(in the rows, 128 means zero)
Known rows, with every way that one mark hangs from another:
X(E(H W)): [124 162 148 137 138 104 164 137 128 101 127 102 166 114 130 163 155]
T(L W X(E(H))): [248 146 160 152 184 123 147 102 124  82  97 100 190 110 124 217 152]
T(W): [187 126 147 135 144 129 137 129 118 105 120 114 149 124 125 179 152]
L(T(W(E(H)) X)): [163 144 139 103 176 123 165 130 126 110 105 113 158  55 104 199 150]
H(E(T(L X) W)): [145 137 188 110 176 116 141 102 103 105 104 142 166 122 105 178 144]
T(X(E)): [134 144 151 136 159 108 147 116 133 104 102 112 169 119  99 164 147]
E(H T(L X) W): [156 156 180 126 181 121 138  87 100  94 130 121 187  73 139 158 154]
T(L W X): [251 131 161 152 186 132 130  89 115  84  86 119 179 119 125 197 150]
H(E): [116 115 151 112 136 121 144 133 126 128 115 141 147 119  93 162 146]
L(T(W X(E(H)))): [167 157 139 116 170 117 163 140 123 101 108 100 154  76 104 218 151]
H(E(T(L))): [131 107 157 107 156 121 136 112 110 123 130 145 157 127  96 172 143]
H(E(T)): [ 98 112 160  94 145 119 139 129 113 132 137 141 146 117  90 165 144]
X(E(H) T(W)): [184 170 142 112 150 107 169 147 129 114 141  91 162  90 108 193 150]
X(E(H) T(L W)): [225 164 138 127 163 110 166 127 124 103 133  95 177 101 117 203 149]
X(E T(W)): [186 163 142 117 152 102 164 143 125 109 126  97 153 129 102 192 145]
X(E(W) T): [140 181 149 120 149  91 171 135 122 105 120 105 157 131 110 159 145]
E(W(T)): [136 158 141 134 142 117 144 117 108 104 115 123 146 109 126 170 150]
X(T(L W(E(H)))): [223 145 139 114 169 119 159 111 123 112 125 116 175  86 117 174 147]
T(L): [173 114 127 153 150 125 132  95 118 103 115 133 172 132 126 149 149]

Rows:
[201 134 168 122 183 133 131  95 105 101 140 113 183  69 127 191 153]  E(H T(L W X))
[139 153 155 132 156 104 157 116 112  97 141 106 176 121 133 173 151]  X(E(H T(L) W))
[229 146 140 128 164 122 144 110 112 106 120 118 164 113 118 178 146]  X(T(L W))
[118 154 184 116 171 112 136 102 100  99 120 124 162 110 123 148 149]  E(T(X) W)
[227 157 138 132 165 105 161 122 121  98 118 101 168 141 110 202 144]  X(E T(L W))
[175 154 127 131 156  99 160 115 126 108 123 112 172 135 103 168 142]  X(E T(L))
[192 138 165 117 176 126 153 116 133 107 104 110 174  70 113 182 153]  T(W(E(H)) X)
[175 170 150 140 166 126 146  97 110  97 113 118 177  58 134 184 154]  E(H W(T(L X)))
[155 166 134 144 148 108 162 123 120  97 125 104 169 107 128 194 151]  X(E(H W(T(L))))
[174 160 126 126 154 104 165 120 129 112 138 106 180  97 109 168 147]  X(E(H) T(L))
[194 132 166 121 177 122 149 112 131 103  92 115 167 101 108 181 149]  T(W(E) X)
[135 120 150 107 176 118 151  92 125 118 135 127 188  70 111 146 148]  W(E(H T(L X)))
[ 94 117 140  96 150 115 155 119 127 132 156 124 168  73 111 134 150]  W(E(H T))
[168 152 139 118 171 114 160 136 121  98  98 104 149 100 100 217 148]  L(T(W X(E)))
[119 167 139 117 164 108 167 132 123 102 105 109 159  75 107 186 151]  L(T(X(E(H W))))
[180 151 125 142 169 119 144  96 121 104 113 114 176  83 103 208 145]  W(T(L X(E(H))))
[170 145 140 116 171 125 149 128 115 103 100 115 147  83 105 203 149]  L(T(W X))
[143 139 149 117 148 112 153 139 119 111 156  96 161 108 117 192 152]  X(E(H T(W)))
[108 151 159 125 148  97 155 128 112 101 134 109 155 151 120 165 148]  X(E(T W))
